Known rows, with every way that one mark hangs from another
Q830(Q928(Q998)): +3.03 +2.78 -1.17 +0.74 -1.18 +2.65 -5.36 +1.47 -3.91 +2.47 +3.65 -0.39 +5.22 -0.65 +0.49 -1.65 +3.35 -1.32 +1.09 -0.07 -4.94 +0.29 -4.24
Q799(Q740(Q923(Q998(Q211 Q928)))): -3.14 +0.18 +0.64 -1.44 +2.81 -0.81 -1.32 +2.58 +5.04 -2.49 +2.82 +0.23 +0.49 +1.22 -0.31 +2.03 -1.64 -1.25 +2.39 -3.56 +0.54 +1.40 -3.16
Q298(Q923(Q740)): -2.59 -1.91 +3.28 -0.49 -2.63 +4.10 -7.29 +1.94 +1.28 +2.99 +0.56 -1.09 +1.58 -0.83 +1.89 -3.21 -5.30 -2.27 -1.47 -1.91 -0.97 -0.17 +4.27
Q830(Q928(Q998(Q211))): +4.75 +2.21 -0.07 -0.40 -0.11 +2.28 -3.39 +2.58 -2.74 +2.07 +2.32 +0.62 +4.40 -2.86 -1.44 -1.21 +2.83 -1.05 +0.60 -1.51 -2.54 +1.92 -5.82
Q298(Q923(Q998)): -2.92 -1.14 +2.76 +0.26 -3.06 +0.70 -6.51 +0.41 +0.54 +2.16 +0.39 +0.18 +0.29 -0.12 +3.01 +1.57 -4.69 -1.60 +2.52 +0.73 +1.86 +1.49 +3.73
Q998(Q98(Q480)): +3.25 +0.05 +1.78 +0.23 +3.36 -0.24 -1.65 -0.42 -2.08 +1.52 +1.27 -0.02 -1.52 -0.75 +0.53 -1.86 -0.82 +0.87 +0.24 -0.01 -0.35 -4.14 +2.38
Q298(Q923(Q740 Q998(Q211))): -2.87 -3.49 +4.06 -1.01 -3.46 +2.48 -4.55 +1.62 +4.93 +1.14 -0.69 +1.42 -0.16 -3.62 -0.30 +0.16 -5.37 -1.85 -1.33 -3.45 +3.97 +2.22 +3.01
Q799(Q740(Q923(Q998(Q211 Q557)))): -1.32 +1.03 +1.67 -0.96 +1.10 +1.02 -1.06 -1.94 +5.46 -1.03 +0.69 -0.56 -1.83 +0.65 -1.01 +2.51 -3.62 -5.20 +3.85 -0.01 -1.22 +2.46 -1.66
Q830(Q928(Q998(Q98 Q211))): +5.15 +1.60 -1.74 +0.25 +1.04 +1.42 -0.22 +2.63 -2.75 +0.51 +1.39 +0.57 +3.14 -1.73 -2.24 -2.63 +3.25 +1.66 -1.35 -1.49 -0.41 -0.09 -4.79
Q998(Q98(Q480) Q557): +4.82 -0.38 +1.09 +0.62 +1.85 -0.85 +0.50 -3.74 -3.12 +0.59 -0.48 +0.20 -2.64 -0.62 -0.99 -2.69 -0.54 +0.50 +0.27 +2.01 -1.87 -2.90 +3.14
Q211(Q170): -2.43 +3.54 +0.29 +0.91 +1.66 +2.27 -3.37 +0.93 -0.68 +5.06 -0.29 -2.59 -2.48 +0.13 +4.84 +0.85 -1.86 -0.82 +2.45 +0.91 +1.66 -3.95 +1.32
Q170(Q211): -3.80 +3.09 +1.38 -0.45 -0.66 +1.65 -5.39 +2.80 -2.98 +7.04 +1.52 -1.29 +1.35 -1.04 +2.94 -1.38 -3.47 -1.80 +2.99 +0.02 +0.31 +0.78 +1.02
Q830(Q928(Q998(Q98 Q211 Q557))): +6.58 +1.07 -2.55 +0.60 -0.48 +0.89 +2.01 -0.62 -3.62 -0.38 -0.06 +0.79 +2.08 -1.70 -3.70 -3.24 +3.41 +1.48 -1.39 +0.84 -2.13 +1.41 -4.05
Q740(Q923(Q998)): -3.84 +0.92 +1.65 -0.60 +0.21 -0.37 -2.64 -1.73 +2.85 +0.49 +1.12 +0.50 -0.45 +2.11 +1.92 +5.49 -2.95 -3.92 +3.45 -1.24 +1.17 -0.21 -0.58
Q923(Q998): -2.64 +1.65 +1.49 -0.29 -2.43 +0.21 -3.25 -0.32 +0.39 +1.68 +1.34 +0.09 +0.05 -1.14 +2.28 +2.93 -2.42 -2.69 +2.43 +0.14 +1.03 -0.19 +0.51
Q998(Q98 Q211(Q170) Q557): +1.08 +1.76 -1.33 +1.03 +2.09 +0.68 +3.64 -1.18 -0.11 +2.15 -3.81 -1.80 -5.38 -0.83 +0.53 -0.43 -1.70 +2.18 -0.16 +2.05 +4.58 -2.86 +1.68
Q928(Q830): +0.58 +1.15 +1.97 -0.40 +0.87 +0.77 -3.84 +3.14 -3.27 +1.59 +1.40 -2.45 +4.06 +1.01 +2.60 +1.83 +2.19 -2.36 +0.28 +1.58 -4.65 +1.01 -0.41
Q740(Q923): -1.83 +1.81 +2.02 -1.08 +2.00 +0.88 -3.39 -0.02 +0.47 +1.73 +1.18 -1.08 +0.71 +2.74 +2.37 +2.71 -3.44 -3.90 +2.41 -1.03 -1.19 -1.10 -0.70
Q298(Q923(Q998(Q211 Q557 Q928))): -0.27 -3.80 +1.89 -0.54 -3.33 -2.73 -0.50 -0.69 -0.37 -1.84 -1.38 +1.75 -0.45 -1.42 -1.10 +0.37 -1.95 +1.93 +0.17 +0.12 +2.39 +4.95 +3.07
Q298(Q923(Q998(Q557 Q928))): -1.88 -2.99 +0.58 +0.33 -4.43 -2.38 -2.05 -1.74 -1.81 -1.63 -0.38 +1.09 +0.54 +0.87 +0.62 -0.27 -1.57 +1.80 +1.02 +1.75 -0.17 +3.40 +4.25
Q928(Q830 Q998(Q211 Q557)): +6.14 +0.52 -0.39 -0.28 +0.12 +0.99 +1.19 +1.40 -2.54 -0.26 -0.90 -0.31 +2.37 -2.21 -1.05 -1.15 +5.44 -2.11 -0.84 +2.78 -5.83 +4.49 -3.69
Q799(Q740(Q923(Q998(Q98)))): -3.88 +1.51 -0.89 +0.26 +2.85 +1.03 -1.54 +0.40 +4.61 -1.13 +1.61 -1.67 -1.16 +3.89 +1.44 +1.19 -3.27 -2.62 +2.94 -0.85 +0.01 -2.70 -0.21
Q923(Q740): -1.98 +0.75 +2.49 -0.86 -1.94 +3.93 -4.35 +1.27 +1.03 +2.73 +1.33 -0.82 +1.20 -1.96 +1.26 -2.12 -3.07 -2.98 -1.53 -2.67 -1.55 -1.59 +0.68
Q799(Q740(Q923(Q998))): -4.35 +2.35 +1.09 -0.25 +1.74 +1.85 -4.85 +0.55 +4.90 +0.37 +2.99 -1.54 +0.00 +2.64 +2.20 +2.59 -3.56 -5.35 +4.61 -1.14 -1.89 -0.77 -1.28
Q740(Q923(Q998(Q557))): -2.49 +0.35 +0.81 -0.49 -1.28 -1.15 -0.15 -4.89 +1.86 -0.71 -0.33 +0.70 -1.21 +2.23 +0.33 +4.88 -2.62 -4.37 +3.74 +1.27 -0.52 +1.44 +0.03

Rows
-2.58 -2.52 -1.67 +0.02 -3.90 -1.26 +4.90 -2.37 +0.99 -3.39 -0.51 +1.80 -0.52 -0.23 -2.13 -2.33 +0.43 +3.34 -3.55 -1.35 +1.16 -0.72 +2.35 -> Q923(Q740 Q998(Q98 Q557 Q928))
+1.68 -0.52 +0.21 -0.17 -0.30 -2.40 +0.35 +0.75 -5.58 -1.85 +0.81 -1.48 +4.62 +1.62 +0.57 -0.02 +5.19 +1.05 -1.07 +2.69 -6.51 +3.20 -0.49 -> Q998(Q557 Q928(Q830))
+2.73 +0.77 +1.15 -0.59 -0.03 -0.03 +2.94 -1.03 -1.56 +0.00 -2.35 -0.41 -1.87 -1.45 -1.63 -1.12 -2.77 +0.65 -1.03 +0.99 +1.52 +0.12 +0.99 -> Q998(Q98 Q211 Q557)
-3.53 +0.30 -0.33 -0.23 +1.19 -1.05 +0.95 -1.60 +2.42 -0.75 -0.13 +0.55 -1.49 +3.21 +1.12 +3.96 -2.47 -1.28 +1.77 -0.96 +3.16 -2.16 +0.39 -> Q740(Q923(Q998(Q98)))
-3.06 -0.95 -0.42 -0.59 -0.82 -3.47 +1.72 -3.71 +0.42 -2.96 +0.20 +1.58 -0.05 +3.40 -0.29 +3.45 -0.07 -0.29 +2.10 +0.10 -0.53 +1.67 -0.50 -> Q740(Q923(Q998(Q557 Q928)))
-4.52 -2.89 +2.72 -0.13 -4.68 +3.00 -6.32 +0.51 +3.59 +1.75 +0.34 +0.71 +0.58 -1.36 +1.46 -0.71 -4.86 -2.34 -0.34 -1.91 +1.41 +0.70 +4.18 -> Q298(Q923(Q740 Q998))
+3.37 -1.36 +1.15 -1.16 +0.45 -2.60 +2.24 +2.05 -4.21 -2.46 -0.13 -0.65 +3.75 -0.42 -1.63 +0.57 +4.67 +1.38 -1.89 +1.39 -4.05 +4.77 -1.53 -> Q998(Q211 Q557 Q928(Q830))
+0.69 +0.40 -2.27 +0.92 +2.23 -1.89 +5.95 -0.02 -1.94 -0.16 -3.10 -0.82 -4.19 +0.30 -0.24 -1.55 +1.06 +5.71 -1.48 +0.73 +4.59 -2.32 +1.29 -> Q998(Q98 Q211(Q170) Q557 Q928)
+4.42 +1.33 -1.54 +0.61 -0.84 +1.54 -0.50 +0.23 -4.17 +0.46 +0.25 -1.37 +3.13 +0.05 +0.68 -1.78 +6.18 -2.39 -0.29 +4.10 -8.44 +2.83 -2.35 -> Q928(Q830 Q998(Q557))
+4.38 +3.12 -2.71 +1.59 +0.67 +2.02 -0.61 -0.94 -1.55 +3.64 -0.55 -0.33 -0.24 -2.05 -0.98 -1.00 +4.18 +0.38 +1.43 +1.77 -0.88 +0.72 -4.25 -> Q830(Q928(Q998(Q211(Q170) Q557)))
+3.40 +2.40 -3.93 +1.65 +2.09 +1.88 +5.11 -0.54 -0.18 +1.88 -3.86 -0.73 -5.49 -1.44 +0.18 -3.50 +1.92 +2.37 -0.69 +2.07 +2.68 -2.51 -0.85 -> Q928(Q998(Q98 Q211(Q170) Q557))
-2.71 -2.35 -1.99 -0.01 +2.86 -4.69 +3.52 +1.25 -0.53 -4.55 +0.49 +0.31 +2.90 +5.49 +0.66 +4.41 +5.21 +2.29 -0.95 -0.35 +0.04 +0.34 -1.15 -> Q740(Q923(Q998(Q98 Q928(Q830))))
+0.59 -0.73 -1.43 +0.01 +2.16 -2.56 +1.96 +4.36 -5.08 -2.31 +1.03 -1.66 +4.41 +2.75 +1.22 -0.78 +5.29 +3.98 -2.75 +0.66 -2.59 -0.50 +0.10 -> Q998(Q98 Q928(Q830))
+4.42 +2.50 -1.82 +0.86 -2.60 +2.18 -3.28 -1.78 -4.79 +1.67 +2.27 -0.06 +4.25 -0.56 -1.03 -2.76 +3.45 -1.73 +1.24 +2.32 -6.47 +2.01 -3.54 -> Q830(Q928(Q998(Q557)))
+3.21 +2.67 -4.02 +1.75 +3.35 +1.68 +0.70 +2.45 -1.48 +3.09 -0.21 -0.55 -0.23 -0.93 -0.14 -1.81 +4.18 +3.39 -0.56 -0.25 +2.92 -3.11 -3.88 -> Q830(Q928(Q998(Q98 Q211(Q170))))
-2.45 -3.86 +0.25 +0.85 -4.96 +1.50 -0.60 -2.89 +2.51 -0.55 -2.36 +0.74 -1.64 +0.05 -0.89 -2.38 -4.11 +0.28 -2.22 +0.70 +1.79 +0.18 +6.19 -> Q298(Q923(Q740 Q998(Q98 Q557)))
+4.04 +1.75 -2.19 +1.36 +2.44 +1.51 +2.19 +1.20 -1.26 +2.27 -2.45 -1.52 -1.10 -1.44 +1.03 -0.31 +6.60 -0.39 -0.03 +3.55 -2.58 +1.66 -2.76 -> Q928(Q830 Q998(Q211(Q170) Q557))
-0.15 +2.21 -0.50 +0.66 +3.55 +0.97 +1.63 +2.09 +0.41 +3.39 -2.46 -1.87 -4.39 -0.83 +1.95 +0.23 -1.96 +2.26 -0.14 -0.25 +6.23 -4.67 +0.94 -> Q998(Q98 Q211(Q170))
-1.44 -3.89 +3.37 -0.89 -5.16 +1.93 -2.12 -1.80 +4.19 +0.41 -1.84 +1.67 -1.43 -3.72 -1.91 -0.49 -5.18 -1.98 -1.18 -1.07 +2.18 +3.76 +3.62 -> Q298(Q923(Q740 Q998(Q211 Q557)))
+4.88 +1.88 +0.17 -0.60 -1.35 +2.25 +0.86 -0.51 -1.33 +1.28 -1.04 +0.57 -0.87 -3.24 -1.18 -2.73 +0.55 -1.81 +0.20 +1.07 -2.36 +2.56 -2.92 -> Q928(Q998(Q211 Q557))
+0.45 -1.58 -1.19 -0.42 -1.91 -3.70 +6.25 -1.51 -1.04 -3.68 -1.44 +2.05 -1.61 -0.98 -2.47 +0.58 +0.22 +4.27 -1.48 -0.11 +3.73 +1.43 +0.26 -> Q923(Q998(Q98 Q211 Q557 Q928))
-2.00 -1.43 +0.99 -0.94 -1.81 +1.25 +2.19 +0.78 +4.52 -0.11 -0.84 +1.65 -1.44 -3.69 -1.83 +0.42 -2.99 +0.08 -2.94 -3.64 +5.25 -1.08 +0.38 -> Q923(Q740 Q998(Q98 Q211))
+4.84 +0.60 -3.26 +1.38 +0.21 +0.71 +3.19 +0.28 -4.45 -1.27 -1.01 -1.36 +1.90 +1.29 +0.02 -2.84 +6.42 +0.55 -2.08 +4.28 -6.44 +0.91 -1.38 -> Q928(Q830 Q998(Q98 Q557))
-2.72 +1.74 +0.58 -0.13 +0.16 +1.26 -2.38 -2.87 +4.16 -0.74 +1.53 -1.44 -1.05 +2.87 +0.76 +2.21 -3.40 -5.49 +4.64 +1.36 -3.68 +0.88 -0.55 -> Q799(Q740(Q923(Q998(Q557))))
+3.66 -2.09 -0.77 -0.52 +1.66 -3.46 +5.47 +2.05 -4.50 -3.59 -1.37 -0.58 +2.58 +0.56 -2.29 -0.69 +4.97 +4.45 -3.75 +1.45 -1.92 +2.55 -0.53 -> Q998(Q98 Q211 Q557 Q928(Q830))
+2.91 +3.30 -2.04 +1.19 +2.33 +2.39 -2.85 +2.35 -1.03 +4.50 +0.71 -0.60 +0.86 -2.35 +0.58 -0.53 +3.80 +0.53 +1.18 -0.61 +0.78 -0.98 -4.50 -> Q830(Q928(Q998(Q211(Q170))))
-3.29 +0.37 -0.74 -0.29 +0.24 -1.24 -0.65 -1.82 +2.85 -3.14 +2.23 -0.52 +0.15 +3.86 -0.03 +0.74 -0.74 -1.75 +3.34 -0.14 -3.79 +1.28 -1.28 -> Q799(Q740(Q923(Q998(Q557 Q928))))
-2.61 -0.79 +3.00 -1.56 -2.83 +2.09 -1.42 +0.96 +4.90 +1.02 +0.46 +1.81 -0.15 -4.78 -1.14 +1.69 -3.36 -2.58 -1.05 -3.71 +3.20 +1.21 -0.42 -> Q923(Q740 Q998(Q211))
-0.58 -1.78 +0.71 -0.72 -3.50 +0.79 +4.17 -2.45 +3.90 -1.40 -2.18 +1.67 -2.88 -3.54 -3.39 -0.66 -2.70 -0.32 -2.95 -1.31 +3.61 +0.27 +1.52 -> Q923(Q740 Q998(Q98 Q211 Q557))
-2.12 -0.17 -0.82 +0.22 -0.09 -1.86 +3.31 -5.03 +1.64 -1.88 -1.70 +0.62 -2.57 +3.37 -0.37 +3.44 -2.28 -1.51 +1.76 +1.32 +1.50 -0.68 +1.09 -> Q740(Q923(Q998(Q98 Q557)))
+0.98 -0.28 +0.38 -1.12 +1.58 -1.77 +2.76 +3.44 -2.73 -1.36 -0.34 +0.07 +0.64 -0.57 -0.62 -1.55 -0.33 +4.41 -2.56 -2.54 +3.17 -0.82 -0.37 -> Q998(Q98 Q211 Q928)
+5.23 -2.90 -0.37 +0.83 +3.48 -4.36 +3.07 -0.72 -5.65 -3.24 +0.29 +0.01 +1.95 +1.74 -1.67 -2.36 +7.09 +4.40 -2.61 +2.62 -5.37 -0.40 +1.60 -> Q998(Q98(Q480) Q557 Q928(Q830))
+3.40 +1.23 -2.58 +1.01 +1.75 +1.26 +0.79 +3.70 -3.43 -0.31 +0.33 -1.47 +3.06 +1.15 +1.54 -2.54 +6.26 +0.78 -2.10 +2.06 -4.72 -0.48 -1.98 -> Q928(Q830 Q998(Q98))
+1.36 -2.19 +2.05 -0.74 +4.91 -3.05 +1.83 -2.31 +4.19 -1.15 -0.39 +2.61 -3.97 -0.22 -2.05 +3.69 -1.59 -0.35 +1.23 -2.52 +5.14 -1.96 -0.42 -> Q740(Q923(Q998(Q98(Q480) Q211)))
-4.02 -1.97 -1.13 -0.42 -2.42 -0.69 +2.68 +0.93 +1.55 -2.08 +0.88 +1.63 +0.70 -0.34 -0.67 -1.77 +0.29 +3.34 -3.65 -3.32 +2.71 -2.22 +1.48 -> Q923(Q740 Q998(Q98 Q928))
-4.60 -1.40 +0.65 -0.81 -3.74 +0.13 -0.89 +1.06 +2.09 -1.21 +2.04 +1.82 +1.75 -1.56 +0.23 -0.39 -0.24 +0.56 -1.93 -3.30 +0.79 -0.13 +0.19 -> Q923(Q740 Q998(Q928))
+0.75 -2.16 -0.29 +0.46 +1.59 -4.15 +1.51 -0.93 -1.07 -2.11 +1.70 +2.60 -1.28 -0.24 -0.37 -0.50 +2.01 +4.40 -0.26 -1.03 +2.11 -2.90 +2.11 -> Q923(Q998(Q98(Q480) Q928))
-3.48 -0.63 -0.03 -0.01 -2.77 +1.56 +0.46 -0.17 +3.23 +0.10 +0.28 +0.75 -0.67 -1.46 +0.15 -0.27 -2.40 -0.32 -2.26 -2.17 +2.72 -2.63 +1.94 -> Q923(Q740 Q998(Q98))
-0.12 -1.52 +1.08 +0.21 +4.32 -2.54 -0.04 -3.65 +2.90 -0.65 +0.52 +1.88 -3.04 +1.90 -0.21 +3.12 -0.84 -0.61 +1.90 -1.09 +2.51 -3.52 +1.29 -> Q740(Q923(Q998(Q98(Q480))))
+1.04 +0.00 -1.63 +0.15 -0.73 -1.86 +3.30 -0.90 -4.46 -1.68 -0.51 -0.35 +0.30 +1.89 -0.31 -3.00 +0.55 +3.92 -1.69 +1.15 -1.31 -1.01 +1.67 -> Q998(Q98 Q557 Q928)
-2.39 +1.00 +0.16 -0.81 +4.02 +0.48 +0.39 +1.42 +6.16 -1.42 +0.75 -0.97 -2.21 +1.59 -0.58 +1.96 -3.82 -1.92 +2.02 -2.17 +2.66 -1.11 -1.79 -> Q799(Q740(Q923(Q998(Q98 Q211))))
-4.01 -3.43 +0.98 +0.57 -3.48 +2.16 -2.70 +0.40 +3.49 +0.20 -0.79 +0.47 -0.54 -0.23 +0.68 -1.81 -4.31 +0.49 -2.19 -1.73 +3.47 -1.15 +5.49 -> Q298(Q923(Q740 Q998(Q98)))
+2.14 -1.14 -1.82 +0.34 +0.52 -3.25 +4.10 +1.05 -6.19 -3.34 -0.32 -1.43 +3.18 +2.91 -0.43 -1.26 +5.51 +3.92 -2.94 +2.60 -4.29 +1.18 +0.82 -> Q998(Q98 Q557 Q928(Q830))
-3.76 +0.77 -1.19 +0.55 +4.28 -1.31 +3.51 -0.73 +5.28 +0.90 -2.78 +0.22 -5.99 +1.69 +1.38 +5.67 -2.21 +0.56 +2.06 -1.25 +8.84 -3.68 +0.08 -> Q740(Q923(Q998(Q98 Q211(Q170))))
